What can hang from each mark:
z970: z887
z155: z887
z762: z887
z266: z395 z396 z611
z887: z762 z970
z611: z266
z396: z55 z266 z327
z936: z268
z395: z887
z268: z887
z55: z396
z327: z396

Known rows, with every way that one mark hangs from another:
(z396 z55 z266): [-46,3,0,12,-14,-50,11,-6,-16,-5,-1,-29,14,8,-17,9,38,-4,-3,4,13,19,-10,15,63]
(z327 (z396 z55)): [-10,29,-30,32,-1,-50,0,-7,-6,-21,22,-27,53,-10,-24,4,-1,19,35,-27,21,21,-27,38,1]
(z611 (z266 (z395 (z887 z762 z970)))): [-82,-5,58,66,5,-5,57,33,24,4,75,-14,14,-48,35,55,32,19,-48,29,4,-14,77,29,38]
(z55 (z396 z266 z327)): [-43,-1,2,-13,12,13,-15,-10,-26,-15,27,-22,8,6,2,43,18,-23,4,10,-43,24,10,40,66]
(z970 (z887 z762)): [-50,-37,40,11,-6,19,38,12,-11,-14,-2,-18,-21,-17,12,-1,26,20,23,17,27,20,11,-3,6]
(z266 (z395 (z887 z762 z970)) z611): [-86,15,76,42,21,-20,25,47,33,12,62,-27,20,-40,6,40,11,33,-40,0,13,8,56,19,24]
(z55 (z396 z327)): [-5,5,-19,-6,16,21,-25,-8,-19,-15,23,-11,8,-2,7,37,-8,0,44,-2,-38,23,12,33,20]
(z611 z266): [-21,-9,12,14,-4,3,11,12,3,0,6,15,5,-11,43,18,22,-10,-29,31,-12,-12,21,11,15]
(z970 z887): [-24,-20,18,14,6,9,-17,9,-8,-18,5,-21,-13,3,23,-3,0,5,33,6,17,14,1,3,29]
(z266 z395 (z396 z55) z611): [-63,51,5,40,10,-85,-4,23,56,33,44,-13,22,-35,20,41,25,20,-5,-25,22,8,-16,19,7]
(z327 (z396 z55 (z266 z395 z611))): [-80,36,19,27,17,-74,1,10,36,2,64,-39,66,-15,-18,46,30,5,-29,-14,30,17,-19,50,45]
(z611 (z266 (z395 z887))): [-48,5,4,55,10,-14,0,18,67,-1,63,-2,3,-40,51,43,10,-9,-13,22,8,-16,65,41,36]
(z327 (z396 z55 z266)): [-45,24,-13,20,-2,-57,12,-12,-12,-20,26,-36,52,-2,-32,9,24,-1,-6,-13,20,20,-28,43,48]
(z611 (z266 (z396 z55))): [-48,31,-9,52,-17,-69,19,16,7,6,16,2,13,-35,48,26,43,3,-11,14,2,-5,0,25,27]
(z396 (z266 z611)): [-60,5,46,-21,13,-22,-2,26,5,9,1,-9,14,5,4,9,28,-16,-63,22,-9,6,-1,7,47]
(z936 z268): [13,-10,-3,13,22,-15,5,8,-2,-13,-37,-4,-34,2,-16,10,-15,16,5,16,18,5,-16,-4,1]
(z611 (z266 (z395 (z887 z762 z970)) z396)): [-100,24,55,82,6,-36,61,34,41,18,88,-6,10,-72,50,55,41,12,-67,21,1,-29,66,32,32]
(z936 (z268 (z887 z970))): [7,5,34,36,25,-2,9,7,-51,-17,2,2,-30,12,-24,27,-14,42,-21,39,40,7,-4,-27,19]
(z887 z762): [-28,-17,24,-4,-13,12,59,3,-6,1,-4,2,-7,-19,-9,1,28,13,-12,10,9,5,10,-4,-22]
(z327 (z396 z55 (z266 (z395 z887) z611))): [-98,50,11,54,25,-86,-21,19,63,-9,78,-55,66,-34,-12,34,14,5,-13,-17,32,23,12,76,71]
(z55 (z396 z266)): [-34,4,0,-17,15,30,15,-15,-24,1,40,-17,3,16,-7,15,13,-9,-23,6,-40,0,20,38,47]
(z327 (z396 z266)): [-34,15,6,3,9,-15,11,-7,-1,-16,31,-19,38,-3,-21,8,12,-22,-42,0,2,-3,-20,35,31]
(z55 (z396 (z266 (z395 z887) z611) z327)): [-97,25,23,17,42,-16,-40,24,49,-3,79,-38,17,-28,20,66,7,-16,-5,7,-29,28,53,72,85]
(z55 (z396 (z266 z395) z327)): [-53,-1,4,-4,22,10,-11,-16,12,0,72,-26,9,-2,-1,74,25,-16,1,5,-22,16,18,38,59]
(z155 z887): [-13,9,0,13,-11,-3,-11,1,12,41,-19,13,-6,9,-1,-6,-14,11,1,8,24,-34,44,1,-2]
(z762 z887): [1,-19,-16,8,17,31,9,-15,17,1,16,1,-4,7,7,18,-1,6,-8,21,2,0,41,-8,20]
(z266 (z396 z55 z327) z611): [-60,48,10,33,4,-97,-34,33,15,6,-12,-19,26,-34,29,34,26,2,23,-9,6,35,-33,17,32]

Rows:
[-92,30,-2,80,-9,-91,21,9,61,1,44,-35,6,-79,13,55,39,8,51,-14,40,33,22,37,29] | (z266 (z395 (z887 z762)) (z396 z55 z327))
[-53,24,-11,36,4,-61,15,-22,29,-2,69,-37,55,-10,-31,44,32,2,-6,-19,36,13,-18,47,43] | (z327 (z396 z55 (z266 z395)))
[-88,60,3,73,20,-115,-49,36,76,5,46,-36,24,-63,36,59,12,1,38,-20,22,34,8,43,52] | (z266 (z395 z887) (z396 z55 z327) z611)
[-80,14,31,18,4,-65,1,17,34,16,38,-30,27,-4,-5,46,44,6,-26,1,26,19,-2,19,59] | (z396 z55 (z266 z395 z611))
[-108,27,27,45,11,-94,-44,31,57,-10,38,-50,31,-31,9,60,30,-10,16,5,22,46,21,47,102] | (z396 z55 (z266 (z395 z887) z611) z327)
[-77,42,13,75,15,-78,-3,2,14,-22,103,-67,70,-21,-28,45,8,17,-12,-29,24,13,20,62,88] | (z327 (z396 z55 (z266 (z395 (z887 z970)))))
[-89,41,-15,95,-2,-100,-24,21,72,-3,58,-21,18,-70,62,72,35,-14,30,8,19,12,29,53,61] | (z611 (z266 (z395 z887) (z396 z55 z327)))
[-47,35,-20,55,-2,-88,-19,-4,42,10,39,-24,13,-38,15,62,31,3,44,-22,29,21,-25,12,22] | (z266 z395 (z396 z55 z327))
[-104,16,27,73,-1,-47,37,27,76,5,55,-2,-5,-91,66,70,51,-22,-17,32,14,-5,49,40,29] | (z611 (z266 (z395 (z887 z762)) (z396 z327)))
[-93,19,24,69,2,-32,61,23,74,18,69,5,-11,-84,57,45,47,-6,-45,27,14,-24,61,39,9] | (z611 (z266 (z395 (z887 z762)) z396))
[-98,-10,38,33,0,-30,25,8,51,-10,45,-31,-7,-46,-2,52,48,-19,-9,22,25,21,39,27,63] | (z396 (z266 (z395 (z887 z762))) z327)
[-58,28,35,-9,24,-29,-3,21,10,-5,27,-16,51,-2,-10,10,11,-16,-64,6,-5,1,-18,40,35] | (z327 (z396 (z266 z611)))
[-74,39,31,87,19,-44,3,32,45,17,95,-13,16,-50,61,56,16,0,-52,10,-10,-33,56,36,52] | (z611 (z266 (z395 (z887 z970)) z396))
[-64,4,4,31,-5,-68,-14,-10,22,-4,31,-36,19,-7,-12,69,49,-11,25,1,30,34,-10,12,75] | (z396 z55 (z266 z395) z327)
[-16,-17,30,19,6,10,70,0,-21,-13,-24,18,-53,-21,-27,15,14,37,-12,56,61,15,0,-25,-24] | (z936 (z268 (z887 z762)))
[-78,11,31,-10,32,-1,-26,12,24,8,64,-22,20,-6,15,76,24,-13,-20,7,-30,23,18,45,61] | (z55 (z396 (z266 z395 z611) z327))
[-51,4,46,40,2,-4,38,26,-20,-9,27,-26,10,-29,-10,6,5,26,-15,2,0,5,50,15,26] | (z395 (z887 z762 z970))
[-87,13,33,22,7,-79,-27,20,32,5,24,-33,33,-13,1,68,47,-5,0,9,20,43,-13,19,78] | (z396 z55 (z266 z395 z611) z327)
[-74,13,31,8,-5,-77,-32,28,-3,-9,-19,-32,32,-2,2,41,43,-12,3,19,5,50,-21,19,85] | (z396 z55 (z266 z611) z327)
[-66,30,-6,71,-11,-88,-6,12,47,11,44,-6,18,-49,54,81,52,-8,15,12,18,9,-2,24,40] | (z611 (z266 z395 (z396 z55 z327)))
[-69,15,29,-14,34,14,1,6,28,20,79,-17,15,0,6,52,21,0,-48,3,-28,3,27,42,42] | (z55 (z396 (z266 z395 z611)))
[-78,43,-17,92,2,-86,6,17,71,10,72,-13,12,-63,56,48,26,3,3,0,19,-6,39,53,45] | (z611 (z266 (z395 z887) (z396 z55)))
[-56,11,37,70,15,-16,-4,29,31,3,82,-14,21,-29,45,54,5,8,-34,21,-6,-17,73,33,59] | (z611 (z266 (z395 (z887 z970))))
[-85,13,-2,55,0,-82,-33,-1,48,-19,42,-55,18,-25,-5,56,31,-13,39,0,29,40,22,43,102] | (z396 z55 (z266 (z395 z887)) z327)
[-54,2,4,15,-15,-66,-17,-1,-16,-20,-15,-34,22,0,-11,38,42,-13,23,13,12,43,-20,12,80] | (z396 z55 z266 z327)
